Every row comes from one small tree of marks. The marks that hang from a mark follow it in brackets, in the order of their numbers. Every link used is in the known rows. Which tree was each row made from?
Known rows:
Z_643{Z_654{Z_48{Z_293 Z_962}}}: [ 0.652 -0.912 -1.778  0.115 -0.082  2.675 -1.956 -0.215 -2.577 -0.698
 -0.948 -0.091  1.736  2.018  1.348 -0.135 -1.729  0.986 -1.616  1.912
  0.640 -0.061  2.354 -0.354 -0.720  0.745 -1.384  0.468 -0.244]
Z_293{Z_48{Z_225} Z_793}: [-4.278  1.531 -0.420  0.304  0.215  1.526  0.095  1.120 -0.436  1.145
  0.109 -0.150 -1.610 -0.783  0.697 -1.779 -0.530 -0.687 -0.604  2.567
 -2.699  0.030  1.250 -0.098  0.656 -2.044 -2.191  1.491 -1.466]
Z_793{Z_225{Z_48}}: [-0.666 -0.724 -0.950  0.469 -0.524  0.050 -1.485 -0.343  3.419  0.383
  0.000 -0.559 -0.816  0.123 -0.489 -1.556 -1.453 -0.501 -0.110  2.746
 -0.056  1.874 -0.742  0.535 -1.191 -1.098 -0.067 -0.521  1.232]
Z_48{Z_225{Z_793} Z_962}: [-0.768 -1.241 -0.463 -0.575 -0.552  2.861 -1.030  1.828  2.066  0.694
 -0.346 -0.824  0.042  0.678 -1.319 -0.273  0.238  2.043 -0.341  2.008
  0.064  0.841  0.359  0.306 -0.010 -2.147 -2.801  0.864 -0.047]
Z_225{Z_48{Z_293 Z_962} Z_793}: [ 0.684 -1.671 -2.340  0.009 -1.220  1.617 -1.332  0.413  2.060 -0.048
  0.334  0.012  2.683  1.127  0.248 -1.783 -2.482  2.443 -0.440  1.801
 -0.308  1.908 -0.049 -0.006 -1.970  0.055 -2.228 -0.880  0.249]
Z_643{Z_654{Z_48}}: [ 0.551  0.292 -0.423  0.025 -0.688  0.407 -0.761  0.164 -1.166 -0.880
 -0.326 -0.097 -0.122  0.695  0.948  0.959 -0.979 -0.128 -1.046  1.582
  0.743  1.259  1.737 -0.604 -0.761  0.104  0.105  0.397  0.291]
Z_293{Z_643{Z_654} Z_793{Z_225}}: [-3.289  0.699 -0.164  0.046 -0.059  3.254 -3.417 -1.014  2.257  1.599
 -0.151 -0.824 -1.742  0.515  1.950 -1.287 -0.028 -0.761 -0.225  3.786
 -1.552  0.056 -0.581 -0.539 -0.447 -1.547 -1.000  0.721  0.076]
Z_962{Z_48{Z_293{Z_643{Z_654} Z_793}}}: [-2.809  0.693 -1.696  0.116 -1.342  2.686 -1.578 -2.670 -0.886  1.052
 -0.420  0.014  0.636  0.812  3.166 -1.908 -0.880  0.758 -0.009  2.068
 -2.455 -2.151 -1.021 -1.274 -0.321  0.685 -2.049  0.910 -1.396]
Z_962{Z_48{Z_293}}: [-0.395 -0.467 -1.564  0.024 -0.388 -0.148  0.890 -1.544 -1.299  0.383
 -0.069  0.071  1.591  0.329  1.137 -1.694 -1.504  0.580 -0.108  0.650
 -0.437 -1.971 -0.739 -0.054  0.013  1.345 -1.073  0.130 -0.609]
Z_962{Z_48}: [-0.449 -0.144 -0.406  0.296 -0.814 -0.440  0.401 -1.161 -0.416  0.527
 -0.528  0.264  0.034 -0.205 -0.201 -0.951 -0.562  0.195  0.220  0.525
 -0.554 -0.893 -0.593 -0.157  0.934 -0.009 -1.197  0.142 -0.556]
Z_189{Z_225{Z_48 Z_793}}: [-0.275  0.026 -1.231 -0.799 -2.367 -0.466  0.615 -0.153  5.324  0.182
  0.913 -0.675  0.439 -0.082 -0.495  0.219 -0.827  1.470  1.233  1.371
 -0.592  2.940 -0.733  0.080 -1.605 -0.539 -0.401  1.075  1.531]
Z_293{Z_48{Z_654} Z_793}: [-3.104  1.950 -0.225  0.547  0.158 -0.604 -1.428  0.113 -1.394  0.186
 -0.083  0.684 -0.292 -1.140  2.541 -1.996 -1.133  0.112 -0.422  1.939
 -2.503  0.043  0.283 -0.223 -0.133 -1.041 -1.935  0.668 -2.294]
Z_962{Z_48{Z_293{Z_793{Z_225}} Z_654{Z_643}}}: [-3.018  1.102 -1.685  0.483  0.107  0.394 -1.531 -1.124  0.028  0.849
 -1.407  0.014  0.102  1.032  0.893 -2.053 -2.016  1.074 -0.752  4.371
 -1.452 -2.156 -2.052  0.248  0.884 -0.548 -0.607  0.222 -0.698]
Z_293{Z_643{Z_654{Z_48{Z_225{Z_793} Z_962}}}}: [-1.010 -1.043 -0.770 -0.802 -1.303  4.446 -3.614  1.133  1.763  0.555
 -1.488 -1.003 -0.427  1.874  0.812 -0.242 -0.192  2.284 -1.490  3.241
  0.154  1.764  1.501 -0.613 -1.837 -2.167 -3.609  1.473 -0.148]
Z_225{Z_48 Z_793}: [ 0.624 -0.564 -0.747 -0.126 -1.639 -0.485 -0.135  0.523  3.619 -0.069
  0.959  0.265  0.597 -0.144 -0.225 -0.452 -1.582  1.321  0.194  1.226
 -0.454  3.408 -0.600 -0.275 -2.049 -0.779 -0.718 -1.050  0.597]
Z_189{Z_225{Z_48}}: [-0.537  0.181 -1.094 -0.350 -1.502 -0.194  0.212 -1.089  3.368  0.167
  0.149 -0.644 -0.215  0.142 -0.257  0.358 -0.080  0.443  1.201  0.617
 -0.616  1.194 -0.380  0.263 -1.040 -0.025 -0.093  1.618  1.257]
Z_962{Z_48{Z_225{Z_793} Z_293 Z_654}}: [-1.062 -0.810 -1.178 -0.967 -1.528 -0.440  0.360 -0.177  1.320 -0.700
  0.097 -0.385  1.427 -0.206  2.550 -1.911 -0.267  2.714 -0.053  2.976
 -0.105 -1.325 -1.873  0.070 -1.929 -0.298 -2.709  1.047 -1.505]
Z_225{Z_48{Z_654 Z_962}}: [ 0.113 -0.698 -0.918  0.492 -0.731  0.712 -3.393 -0.273  0.993 -0.925
 -1.294  0.431  0.640  0.185  0.822 -0.833 -0.307  2.492 -0.225  1.197
 -0.406  0.960 -0.333  0.418 -1.512 -0.739 -2.638  0.342 -0.642]
Z_225{Z_793}: [ 0.377 -0.354 -0.150 -0.408 -0.858 -0.230  0.583  0.879  2.019  0.220
  0.819  0.170  0.747 -0.190 -0.365 -0.165 -0.700  0.673  0.166  0.730
  0.026  1.702 -0.294 -0.326 -0.603 -0.429 -0.291 -0.747  0.337]
Z_654{Z_48{Z_293 Z_962}}: [ 0.606 -0.831 -2.002  0.323  0.373  1.977 -1.257  0.011 -2.194 -0.017
 -0.569  0.071  1.669  1.436  0.563 -1.319 -2.434  1.003 -1.498  1.625
  0.132 -0.192  2.462  0.440 -1.293  0.623 -1.732  0.108 -0.369]
Z_654{Z_643}: [-0.239  0.342 -0.452 -0.041  0.327  0.500 -0.086  0.929 -0.428 -0.220
 -1.303 -0.101 -0.376  1.815 -1.882  0.994 -0.104  0.769 -0.660 -0.250
  0.368 -0.144 -0.419  0.196  1.869 -0.151  0.934 -0.470  0.576]
Z_48{Z_225{Z_793} Z_293 Z_962}: [-0.701 -1.640 -1.471 -0.465 -0.339  3.081 -0.427  1.468  1.148  0.510
  0.135 -0.855  1.616  1.025  0.028 -1.076 -0.466  2.159 -0.601  2.036
  0.269 -0.193  0.203  0.184 -0.888 -0.821 -2.749  0.734 -0.220]
Z_643{Z_654{Z_48{Z_225{Z_793} Z_293 Z_962}}}: [-0.042 -1.212 -1.855 -0.628 -1.124  3.492 -1.315  1.463  0.165 -0.647
 -0.530 -0.962  1.517  1.768  0.993 -0.079 -1.384  2.196 -1.699  3.645
  0.721  1.173  1.740 -0.517 -1.663 -0.780 -2.667  0.875 -0.115]

Write each row's tree:
[-2.286 -0.864 -1.644 -0.603 -0.456  2.189 -0.574 -1.603  0.071  1.156
 -1.047 -0.435  0.319  0.900  2.234 -2.715  0.166  1.555 -0.018  1.675
 -0.919 -2.743 -1.122  0.018 -1.476  0.263 -2.584  1.473 -1.037] : Z_962{Z_48{Z_225 Z_293{Z_643}}}
[-2.805  1.156 -2.260 -0.458 -1.803  2.933 -1.813 -2.393  2.988  0.777
  0.288 -0.978  0.683  0.993  3.195 -0.839 -0.360  1.071  0.859  2.286
 -2.389  0.125 -0.647 -1.000 -2.535  0.851 -1.339  2.268  0.350] : Z_189{Z_225{Z_48{Z_293{Z_643{Z_654} Z_793}}}}
[-3.273  0.230 -0.986  0.746 -0.167  3.123 -6.294 -1.180  3.662  1.692
 -1.318 -0.454 -1.145  0.151  2.003 -3.340 -1.052  1.698 -0.253  4.702
 -2.284  1.008 -1.109  0.675 -2.606 -2.242 -3.762  1.144 -0.718] : Z_293{Z_643 Z_793{Z_225{Z_48{Z_654 Z_962}}}}
[-0.363  0.382 -0.815 -0.445  0.371  1.269  0.007  1.596 -0.215 -0.301
 -1.737 -0.678 -1.408  2.193 -1.860  1.251 -0.555  1.023 -1.564  2.079
  0.683  0.675  1.581  0.367  0.306 -1.401  0.298  0.877  0.605] : Z_654{Z_48{Z_225} Z_643}
[-2.407  0.823 -0.936  0.346  0.192  2.419  0.434  0.262 -0.021  0.621
  0.711 -0.675 -0.068 -0.046  1.562 -1.212 -0.179  0.430  0.070  2.781
 -1.807 -1.297  0.160 -0.205 -1.415 -0.573 -1.283  1.034 -0.984] : Z_48{Z_225 Z_293{Z_793}}
[ 0.112 -1.259 -1.998 -0.499 -0.437  2.770 -0.825  1.590  0.554  0.242
 -0.213 -0.574  1.405  1.256  0.161 -1.235 -2.128  2.149 -1.493  3.476
  0.326  1.089  1.948  0.214 -2.346 -0.889 -2.544  0.713 -0.357] : Z_654{Z_48{Z_225{Z_793} Z_293 Z_962}}
[-2.989  0.708 -1.452  0.472 -0.668  1.944  0.862 -1.007 -0.452  1.068
  0.305 -0.391  0.042 -0.488  1.169 -1.920 -0.903  0.751  0.169  3.308
 -2.177 -2.126 -0.199 -0.189 -0.338 -0.530 -2.384  1.292 -1.438] : Z_962{Z_48{Z_225 Z_293{Z_793}}}
[-1.322 -1.151 -1.654 -0.391 -0.290  0.481 -3.906 -1.808  3.212  0.105
 -0.715 -0.584  0.502  0.825  3.925 -3.957 -1.115  1.471 -0.226  3.158
 -0.400 -0.037 -2.125  0.696 -4.395  0.306 -1.276  0.408 -0.039] : Z_793{Z_225{Z_48{Z_293{Z_643} Z_654}}}
[ 0.285 -0.360 -1.143  0.050 -1.522  0.721 -2.707  1.353  2.701 -0.787
 -1.791  0.284  1.080  1.885 -1.369  0.064 -1.145  4.080 -1.026  1.652
  0.120  2.288 -1.052  0.297 -0.519 -1.566 -1.864 -0.527  0.437] : Z_225{Z_48{Z_654{Z_643} Z_962} Z_793}
[-4.142  1.860 -0.491  0.174  0.799  0.256 -2.406  0.852  0.259  0.823
 -1.541 -0.097 -1.509  0.751  0.277 -1.990 -1.728 -0.170 -1.436  3.702
 -1.856  0.233 -0.541  0.278  1.899 -1.969 -0.609  0.288 -0.567] : Z_293{Z_48{Z_654{Z_643}} Z_793{Z_225}}
[-2.137  0.623 -2.422  0.622 -1.042  2.988 -1.243 -1.318  1.933  1.200
  0.205 -0.539  1.267  0.498  0.450 -1.149 -1.391  1.311  0.884  2.598
 -2.390  0.052  0.483  0.220 -1.091 -0.073 -2.221  1.857  0.171] : Z_189{Z_225{Z_48{Z_293{Z_793} Z_962}}}
[-2.426  0.300 -0.270 -0.851  0.411 -0.418 -2.871 -0.415 -0.653  0.152
 -1.183  0.311 -0.302  0.102  3.590 -2.715  0.061  0.767 -0.754  0.243
 -1.320 -0.524 -0.570  0.129 -1.135  0.048 -2.188  1.063 -1.783] : Z_293{Z_48{Z_654} Z_643}
[-0.577 -0.464 -1.998 -0.339  0.012 -0.465 -2.000 -0.319  1.984 -0.959
 -1.558 -0.580  0.566  2.018  0.909 -1.648 -1.460  1.679 -0.889  3.059
  0.761  0.159 -1.897  0.850 -1.226  0.007  0.623 -0.528  0.958] : Z_793{Z_225{Z_48{Z_293 Z_654{Z_643}}}}
[-3.556 -0.521 -0.496 -0.635  0.599  2.525 -4.149  0.355 -0.556  0.689
 -2.588 -0.508 -0.777  0.839  2.573 -2.837  1.135  2.194 -1.210  1.756
 -1.240 -1.607  0.126  0.944 -0.370 -1.724 -4.941  2.407 -2.184] : Z_293{Z_48{Z_225 Z_654 Z_962} Z_643}
[-1.459  1.027 -2.229  0.951 -0.223  2.207 -2.925 -0.179 -0.031 -0.586
 -1.788  0.387  1.271  2.013  0.502 -0.980 -1.791  3.237 -0.891  2.566
 -1.652 -0.113 -0.447  0.246 -0.743 -0.407 -2.071  0.049 -0.875] : Z_225{Z_48{Z_293{Z_793} Z_654{Z_643} Z_962}}
[-3.640 -0.935 -0.821 -0.678 -0.029  4.650 -3.911  0.464 -0.934  1.171
 -2.231 -0.946 -1.014  1.864  1.568 -1.648  1.082  0.828 -1.523  1.502
 -0.688 -0.940  0.978 -0.262  1.406 -1.767 -4.484  2.290 -0.988] : Z_293{Z_48{Z_225 Z_962} Z_643{Z_654}}
[-1.936  0.251 -2.033  0.809  0.117  3.953 -3.106 -0.345 -0.695  0.808
 -0.592 -1.069  0.504  1.355  1.290 -1.448 -2.766 -0.257 -1.738  5.485
 -0.748  0.555  2.125 -0.320 -0.708 -0.759 -1.676  0.584 -0.158] : Z_643{Z_654{Z_48{Z_293{Z_793{Z_225}} Z_962}}}
[ 0.010 -0.195 -1.955 -1.100 -2.284 -1.372 -0.116 -0.623  4.551 -1.059
  0.786 -0.525  2.289  0.035  2.538 -0.931 -0.717  2.688  1.048  1.803
 -0.328  1.207 -1.853  0.208 -3.644  0.904 -0.865  1.362  0.357] : Z_189{Z_225{Z_48{Z_293 Z_654} Z_793}}
[-2.037  0.855 -2.118  0.540 -1.151  1.805 -2.440 -1.399  2.029  0.178
 -0.208 -0.530  1.325  0.345  2.140 -1.282 -0.813  2.395  0.744  2.932
 -2.321 -0.481 -0.489  0.741 -2.148 -0.251 -2.926  2.626 -0.747] : Z_189{Z_225{Z_48{Z_293{Z_793} Z_654 Z_962}}}
[-1.767 -0.134 -0.300  0.276  0.474  0.423 -2.898  0.448 -1.976 -0.117
 -1.701  0.434  0.545  0.192  1.478 -1.928 -0.478  1.220 -1.538  0.623
 -0.698 -0.802  0.546  0.439  1.100 -0.976 -3.215  1.047 -1.693] : Z_293{Z_48{Z_654 Z_962}}
[-0.041 -0.935 -2.166 -0.408 -0.137  3.349 -0.528  2.360  0.275  0.113
 -1.457 -0.653  1.129  3.232 -1.726 -0.102 -2.117  2.761 -2.111  3.317
  0.630  0.728  1.703  0.462 -0.447 -0.989 -1.637  0.196  0.271] : Z_654{Z_48{Z_225{Z_793} Z_293 Z_962} Z_643}
[-0.966 -0.929 -2.334 -0.025  0.148  1.604 -3.724 -0.004  1.512 -0.467
 -2.120 -0.662  1.065  2.898  0.026 -1.807 -1.611  2.388 -1.327  3.339
  0.606 -0.039 -1.400  1.159 -0.499 -0.562 -1.263 -0.207  0.655] : Z_793{Z_225{Z_48{Z_293 Z_654{Z_643} Z_962}}}
[-3.383 -0.385 -1.787  0.227  0.397  5.361 -4.629 -1.097  0.588  1.837
 -0.934 -1.018  0.375  1.887  2.323 -2.399 -0.706  0.163 -0.786  4.140
 -1.496 -1.338 -0.097 -0.442 -0.376 -0.696 -2.575  0.756 -0.268] : Z_48{Z_293{Z_643{Z_654} Z_793{Z_225}} Z_962}
[-1.487  1.235 -0.785  0.480  0.040  0.076 -0.941 -0.799 -0.691 -0.570
  0.540  0.407  1.173 -0.567  3.369 -1.389 -0.504  1.205  0.125  1.993
 -1.580 -1.384 -0.626  0.042 -1.967  0.670 -0.918  0.584 -1.852] : Z_48{Z_293{Z_793} Z_654}
[ 0.444 -1.244 -1.223  0.232 -1.449  1.341 -1.583  0.784  3.053  0.394
 -0.286  0.201  1.107  0.272 -1.161 -0.853 -1.926  2.221 -0.147  1.619
 -0.254  3.139 -0.003  0.134 -1.140 -1.383 -2.401 -0.662  0.350] : Z_225{Z_48{Z_962} Z_793}
[-4.908  0.981 -0.602 -0.358  0.286  2.744 -3.411 -0.387  0.944  2.023
 -0.513 -0.822 -1.753  0.646  2.524 -2.778 -1.130 -1.677 -1.178  3.475
 -2.500  0.279  0.253 -0.675  0.616 -1.615 -1.924  0.831 -0.552] : Z_293{Z_48 Z_643{Z_654} Z_793{Z_225}}
[-4.040  0.395 -1.292 -0.158 -1.301  3.878 -1.313 -1.979 -0.321  1.078
 -0.669 -0.861 -0.262  1.004  3.332 -1.650  0.193  1.291 -0.124  3.359
 -2.195 -2.598 -0.817 -1.047 -0.779 -0.315 -3.264  2.014 -1.286] : Z_962{Z_48{Z_225 Z_293{Z_643{Z_654} Z_793}}}
[-0.885 -0.467 -1.476  0.044 -1.106  1.711 -1.734 -0.841  2.555  0.706
 -0.655 -0.715  0.136  0.741 -1.213  0.108 -0.121  1.229  0.856  0.976
 -0.692  0.887  0.252  0.560  0.003 -0.712 -1.955  1.961  1.051] : Z_189{Z_225{Z_48{Z_962}}}
[-0.506 -1.437 -2.555 -0.185 -0.939  4.003 -3.744 -1.432  0.393  0.138
 -1.367 -0.602  1.617  2.430  2.403 -1.589 -0.762  2.096 -0.582  1.025
 -0.426 -0.193 -0.170 -0.462 -1.663  0.840 -2.914  0.371 -0.096] : Z_225{Z_48{Z_293{Z_643{Z_654}} Z_962}}
[-0.339 -0.484 -1.190 -0.315 -0.433  3.109 -1.108  2.907  1.214  0.219
 -1.648 -0.710 -0.265  2.197 -2.954  0.620 -1.611  2.508 -1.881  2.888
  0.546  1.991  1.689  0.333  0.401 -2.498 -1.765  0.341  0.524] : Z_654{Z_48{Z_225{Z_793} Z_962} Z_643}
[ 0.179 -1.142 -2.228  0.409 -0.364  1.897 -1.585 -0.532  0.165 -0.023
 -0.433  0.118  2.004  1.285  0.437 -1.478 -1.629  1.675 -0.334  1.030
 -0.449  0.231  0.256  0.358 -1.327  0.411 -2.021 -0.312  0.004] : Z_225{Z_48{Z_293 Z_962}}
[-5.145  0.613 -0.802  0.470  0.978  2.977 -5.870 -0.426  0.634  2.234
 -1.680 -0.350 -1.030  0.285  2.564 -4.400 -1.249  0.447 -1.191  4.242
 -2.821 -0.297  0.163  0.457 -0.039 -2.226 -4.307  1.415 -1.858] : Z_293{Z_48{Z_654 Z_962} Z_643 Z_793{Z_225}}
[ 0.399 -0.091 -1.281  0.407  0.409  2.137 -1.957  1.299 -1.625  0.131
 -2.313  0.051 -0.079  2.710 -2.634  0.731 -1.857  1.368 -1.813  1.217
  0.453  0.872  2.151  0.455  1.306 -0.830 -0.784 -0.140  0.516] : Z_654{Z_48{Z_962} Z_643}
[-0.091 -0.427 -1.574 -0.044  0.763  1.484 -2.290  0.172 -1.866 -0.947
 -2.522 -0.001  1.903  2.830  0.367 -0.276 -0.193  2.952 -1.287  0.619
  0.755 -2.145 -0.697  0.690  0.696  0.589 -1.064  0.100 -0.705] : Z_48{Z_293 Z_654{Z_643} Z_962}
[-0.729 -0.600 -0.534 -1.174 -1.671  2.495 -1.942  0.916  2.357 -0.049
 -0.544 -0.826 -0.851  1.183  1.774  0.056 -0.235  1.513 -1.126  3.015
  0.241  2.216  0.909 -0.962 -2.778 -1.411 -1.790  1.095 -0.017] : Z_293{Z_643{Z_654{Z_48{Z_225{Z_793}}}}}
[-2.175  0.320 -1.948  0.841 -0.231  3.235 -4.672 -1.669  1.009  0.622
 -1.054  0.294  1.392  0.650  3.528 -3.121 -1.157  3.038 -0.134  2.882
 -2.601 -0.347 -0.406  0.127 -3.587 -0.129 -3.815  0.792 -1.867] : Z_225{Z_48{Z_293{Z_643 Z_793} Z_654 Z_962}}
[-1.581 -1.627 -1.891 -0.225 -0.026  2.396 -5.649 -1.602  2.631  0.717
 -1.431 -0.626  0.908  1.524  2.986 -4.018 -1.038  2.154 -0.573  3.452
 -0.503 -0.259 -1.413  1.192 -3.432 -0.341 -3.212  0.731 -0.240] : Z_793{Z_225{Z_48{Z_293{Z_643} Z_654 Z_962}}}
[-2.252  0.557 -1.126  0.532  0.727  1.652 -0.800 -0.588  0.920  1.381
  1.120 -0.623  0.213 -0.173  1.290 -2.344 -1.742 -1.056 -0.180  3.951
 -1.376 -0.392 -0.299  0.009 -1.030 -0.275 -0.276  0.062 -0.074] : Z_48{Z_293{Z_793{Z_225}}}
[-0.401 -0.039 -0.120 -0.189 -1.008  1.462 -0.585  0.455 -0.539 -0.947
 -0.695 -0.996 -1.440  0.741  0.928  1.039  0.043  0.274 -1.039  2.557
  0.745  0.959  1.497 -0.274 -0.802 -1.135 -0.643  1.487  0.125] : Z_643{Z_654{Z_48{Z_225}}}
[-0.135 -0.930 -0.922 -0.242 -0.666  2.508 -1.311  2.098  1.488  0.405
 -0.503 -0.564 -0.298  0.752 -1.128 -0.515 -1.285  1.761 -1.202  3.312
  0.321  2.283  2.180  0.423 -1.413 -2.253 -2.790  0.745 -0.105] : Z_654{Z_48{Z_225{Z_793} Z_962}}
[-1.591  1.713 -1.009  0.192  0.367  0.543 -0.818  0.018 -1.048 -0.638
 -1.089  0.347  0.990  1.422  1.511 -0.445 -0.638  2.000 -0.575  1.703
 -1.189 -1.405 -1.007  0.018 -0.299  0.460  0.171  0.057 -1.050] : Z_48{Z_293{Z_793} Z_654{Z_643}}
[-0.630  0.747 -0.564  0.002 -0.801 -1.102 -0.869 -0.469 -1.054 -0.557
 -2.437  0.413 -0.074  1.284 -0.573  0.092 -0.051  2.249 -0.590  0.669
  0.089 -1.618 -1.921 -0.055  1.659 -0.365 -0.547  0.232 -0.617] : Z_962{Z_48{Z_654{Z_643}}}
[-5.366  0.605 -0.687  0.112  0.030  5.474 -4.039  0.259 -0.729  1.589
 -1.708 -0.930 -1.370  1.075  1.767 -1.851  0.336  0.736 -1.412  2.811
 -2.659 -0.713  1.190 -0.707  1.252 -2.422 -4.947  2.322 -1.768] : Z_293{Z_48{Z_225 Z_962} Z_643{Z_654} Z_793}
[-0.060  0.005 -0.857 -0.896 -2.208 -1.502 -0.540 -0.248  5.381 -0.706
  0.430 -0.526  0.641 -0.468  1.197  0.080 -0.180  2.475  1.215  1.681
 -0.546  2.389 -1.865  0.375 -2.865 -0.492 -1.060  1.789  0.692] : Z_189{Z_225{Z_48{Z_654} Z_793}}
[-1.660 -1.958 -2.440 -0.088  0.218  3.402 -4.285 -1.418  2.578  1.629
 -1.061 -0.741  0.690  1.851  1.289 -3.864 -1.826  1.071 -0.691  3.027
 -0.702  0.158 -0.382  0.962 -2.264 -0.178 -2.630 -0.057  0.574] : Z_793{Z_225{Z_48{Z_293{Z_643} Z_962}}}
[ 0.681 -0.922 -2.305 -0.277 -1.020  1.117 -2.304  0.876  1.691 -1.199
 -1.501  0.372  2.439  2.470 -0.101 -0.569 -1.861  4.355 -1.035  1.813
  0.139  1.204 -1.297  0.309 -1.257 -0.331 -1.756 -0.833 -0.018] : Z_225{Z_48{Z_293 Z_654{Z_643} Z_962} Z_793}
